Each row was made from one walk, in order. Every step used is in the known rows, and no mark comes twice. Write each row's walk.
Known rows
W > E > F: [ 10.5   4.3  45.5  44.1   6.8   6.6 -36.3  -3.4  47.8 -30.3 -21.3   4.5
  11.4  16.0 -25.1 -50.3  23.8  21.5  -6.5 -27.1]
H > W > U > F > A > Y > E: [ 12.0  17.1   7.8  -4.4   4.6  17.3 -32.4  17.9  70.2 -32.9  18.7 -31.6
  -5.4  42.0 -20.2 -35.8  -0.6  34.7  17.0 -11.7]
E > F > U > Y: [ 25.1  13.3   9.9  33.2  -6.3  15.3 -15.9  11.6  38.4  -6.7 -20.3  -8.1
 -24.2  -0.3 -33.9 -16.3  23.1  19.4  12.8 -27.7]
U > Y > E > F > A: [ 13.1   4.2  37.1  16.7  -0.4  -3.6 -44.3  31.2  56.0 -29.0  -0.3   0.8
  -9.5  -5.4 -31.3 -29.7 -24.1  30.6  11.3 -18.4]
H > W: [ 18.2   3.3  11.9  38.4   1.6  23.5 -13.1  -9.5  40.4 -26.3  14.4 -14.1
   6.2  23.0  -5.4 -31.5  24.4 -18.3  14.2 -19.5]
U > F: [ 13.5   6.1  48.2  19.5  -7.5  24.5 -28.1 -10.1  54.5 -21.3 -12.6   2.1
   5.5   2.7  -5.5 -43.7  13.2  13.9  -5.5 -20.2]
A > F > U > Y > E: [  7.7   8.1  14.8  33.9  -6.3  57.8 -45.8  27.9  48.6 -17.4  -4.0 -21.3
 -18.9  25.4 -28.0 -16.5  -9.4  39.7   1.2  -5.6]
H > W > U > F: [ 21.6  20.5  15.1  28.6   3.3  19.9 -23.6  -6.6  65.6 -38.0  -0.7 -17.9
  -3.4  25.9  -7.6 -41.6  28.4   4.8  14.6  -5.3]
Y > A > F: [-10.7  -2.4  12.3  35.2 -15.3  19.4 -43.9  10.0  63.6 -27.9   1.5   2.2
 -15.0   3.9 -26.9 -49.6   6.9  -1.6   0.8 -15.4]
E > F: [ 22.9   5.0  34.9  34.1  -1.6   0.0 -36.9  -7.2  35.9 -19.8 -18.5  -0.8
  -6.5   0.1 -18.2 -41.0  22.6   0.4   3.2 -29.4]
A > Y > U > F: [ -1.2  18.6  25.8 -25.8  -4.9  25.8 -14.9   2.9  40.3  -7.0  -0.4 -16.1
 -14.1  26.0 -10.7 -36.2  26.6  41.0  -4.1 -26.6]
H > W > A > Y > E > F > U: [ 18.7  14.2 -16.2  28.0 -10.0  24.3 -34.3   9.2  52.1 -21.9   3.6 -23.9
  -2.2  38.4 -40.2 -38.6  28.7  30.8  -1.1 -29.8]
Y > U > F: [  3.1   0.3  32.2  -3.9  -3.1  22.5 -21.5   1.0  51.5 -18.6  -6.5  -2.2
  -2.7  10.8 -13.9 -37.3   9.8  21.7  -9.0 -16.2]
H > W > U > F > A: [ 17.8   4.1  -3.6  17.4   4.9  -3.8 -19.4   5.8  73.7 -39.0   9.7 -15.3
  -1.0  20.9 -18.3 -36.8   4.7   2.1  18.8 -10.6]
W > E > F > A > Y: [  2.0   5.0  19.7  11.1   6.5 -15.9 -25.9  11.2  45.3 -20.1  -6.1  -8.4
   1.9  24.8 -33.4 -45.4  17.8  36.4   5.3 -43.2]
H > W > E > F: [ 18.6  12.3  23.3  59.9   9.2  10.7 -31.7  -3.5  56.1 -42.8 -11.2  -9.8
  24.1  18.1 -14.0 -47.5  29.7  13.1  12.0 -24.9]
W > E > F > U > Y > A: [ -7.4   4.7  12.1  43.2  -7.3  10.4 -13.2  21.8  74.6 -21.0 -17.6  13.0
 -18.4   1.2 -59.9 -32.0  15.9  33.5   5.4 -19.8]
F > U: [ 15.5 -16.4   6.6  29.5  -3.0  30.5  -7.3  -5.2  30.1   2.8  -3.2  -8.1
 -13.1  29.7 -28.8 -12.7  19.8 -11.6  -2.1 -25.1]
F > U > Y > A: [ -6.2  -4.2   0.9  22.2 -17.0  26.8   4.1  15.9  58.7  -5.0   7.1   7.7
 -35.6   8.7 -48.8 -11.8  12.1   0.7   9.6 -15.8]
Y > E > F > U: [ 24.6 -10.2  25.8  42.4  -1.1  29.9 -46.5   5.1  38.0  -7.8 -22.5 -10.7
  -5.5  10.7 -36.8 -24.3  -0.4  10.7  -5.3 -23.4]
H > W > E > F > A > Y: [ 11.0  13.9  -4.5  25.5  10.3  -9.8 -18.6  11.9  54.3 -31.0   4.1 -22.5
  15.2  25.1 -22.8 -44.7  24.4  29.6  21.0 -42.3]
A > F: [  7.9   5.0  21.3  34.9  -5.4  27.9 -46.4   2.8  39.4 -26.5  -3.9 -12.1
  -5.8  19.6  -8.6 -39.9  16.1   7.6  -1.6 -19.0]

Write each row's walk
[ 15.5   6.8   9.4   1.1  -2.2 -19.4 -27.1   8.5  35.2 -10.4  -2.9 -14.2
 -14.1   8.3 -26.7 -35.1  17.4  16.6  14.2 -47.7] | E > F > A > Y
[  8.4 -11.2  27.9   8.7  -6.1   1.8 -22.8   4.1  63.9 -23.0  -2.0   3.9
   6.6  -2.9 -16.9 -39.0  -9.6   9.5  -1.5 -26.9] | U > F > A
[ 17.7  19.7  56.3  28.0  -3.3  21.5 -48.6  17.4  47.4 -30.3  -9.0  -2.3
 -12.6   0.2 -21.2 -33.7  -4.0  33.8   8.1 -12.9] | U > Y > E > F
[ 21.7   7.7  19.3  17.1  -2.8  34.5 -39.2   7.3  26.9   4.4 -16.4 -26.1
 -16.3  27.1 -35.1 -22.7  16.3  29.5  -0.6 -35.1] | A > Y > E > F > U
[ 23.8   1.8  -6.1  64.0   8.0  23.1 -18.4   0.9  53.0 -25.1 -18.4 -13.4
  18.2  21.9 -32.1 -31.6  30.6  10.7  10.5 -30.0] | H > W > E > F > U
[  5.8  -0.2  -6.5 -23.6   3.6 -21.4 -18.9  21.3  30.7  -5.8   3.8 -19.0
 -19.9  16.8 -32.2 -30.2  13.6  24.1   8.4 -41.8] | E > F > A > Y > U
[ 19.8 -12.1  15.3  24.6   0.5 -22.5 -32.0   6.7  44.7 -20.4  -8.2   1.2
  -1.8  -6.3 -27.2 -38.4  -0.7  -3.8   5.8 -35.5] | E > F > A
[  8.7  -3.4  18.6   2.2   2.9  -8.0 -25.9   6.9  67.2 -27.1   0.5  -1.9
 -13.3  20.6 -26.4 -36.7  -0.8  11.1   1.3 -12.6] | W > U > F > A
[ 15.4  21.8 -10.6  -5.3   3.7  -1.2 -12.8   8.6  63.3 -27.8  15.7 -30.9
 -10.5  33.4 -13.6 -36.6  22.7  21.3  24.1 -22.6] | H > W > U > F > A > Y
[-10.2  -1.0   4.2 -13.8  12.5 -16.1 -18.1  23.2  43.2 -18.2   1.5 -11.6
  -2.5  33.0 -42.6 -39.7  15.6  46.5   1.3 -39.2] | W > E > F > A > Y > U
[ 12.4  -4.6   3.4  48.8  10.7 -12.8 -26.1   9.1  65.1 -43.1  -1.5  -6.8
  27.9  11.1 -26.6 -45.0   7.4  11.0  17.4 -31.2] | H > W > E > F > A
[ 12.1  -6.7  -4.9  39.8  -7.8  39.9 -34.3   6.1  36.6  -7.4 -12.7 -19.3
  -9.9  24.7 -23.9 -22.8  15.5   4.8  -2.4 -23.7] | A > F > U
[  3.4   2.1  41.2 -12.7  -5.8  20.9 -37.1  12.6  58.4 -15.9   5.0 -13.1
   3.3  17.4 -17.5 -36.9 -14.3  41.6  -3.3 -27.0] | U > F > A > Y > E
[ 16.5 -16.0  33.4  25.4   1.7  -6.2 -51.7  16.1  49.4 -27.4  -4.5  -2.1
   5.0  -0.6 -31.2 -36.8 -24.0   9.3   1.4 -25.2] | Y > E > F > A
[  4.9  19.8 -38.3  41.9 -16.1  33.4 -21.4  21.4  68.7 -38.1  13.5 -15.3
  -8.8  32.3 -29.4 -33.3  26.8  27.0   7.5  -9.3] | H > W > A > F > U > Y
[-12.2  22.8   3.1  20.8  -8.8  11.6 -36.3  28.5  70.9 -36.4   9.7  -3.7
 -51.2  20.5 -38.0 -39.7  16.3  19.8  12.8   4.5] | W > U > Y > A > F
[  4.3  16.6  32.2   6.2 -11.0   6.7 -53.3   4.2  50.3 -28.8   2.5  -4.2
  -9.5  32.8 -34.3 -55.6  23.5  43.4 -14.5 -26.0] | W > A > Y > E > F
[ 10.3  11.6  -3.3  31.3  -9.0  42.8 -25.0  20.9  43.2 -11.4  -6.7 -17.8
 -26.1  17.9 -24.3 -15.1  14.5  27.0   7.8 -16.9] | A > F > U > Y
[  4.4  11.1 -15.3  44.2 -13.7  18.8 -42.7   3.1  66.4 -51.4  16.5  -9.0
   8.4  34.7 -13.5 -56.4  28.8   7.2   0.0 -12.1] | H > W > A > F
[  6.1   6.9  23.0 -15.2  -7.4   5.0 -16.8   3.8  54.2 -10.0   2.9 -10.1
  -3.0  11.3 -14.3 -38.7   8.2  30.1   4.2 -38.5] | U > F > A > Y
[ -2.9   1.8   6.4  30.0 -14.4  13.9 -50.3   3.3  57.8 -40.2   7.0   2.9
  -5.0  32.5 -24.2 -56.2  21.9  16.7 -16.9 -13.4] | W > A > F
[ -4.4   5.2  10.5 -22.3   2.9  19.4  -5.9   5.1  17.9   1.5  16.8 -19.6
 -24.3  45.9 -20.4 -22.1  32.3  18.3   0.2 -26.9] | A > Y > U
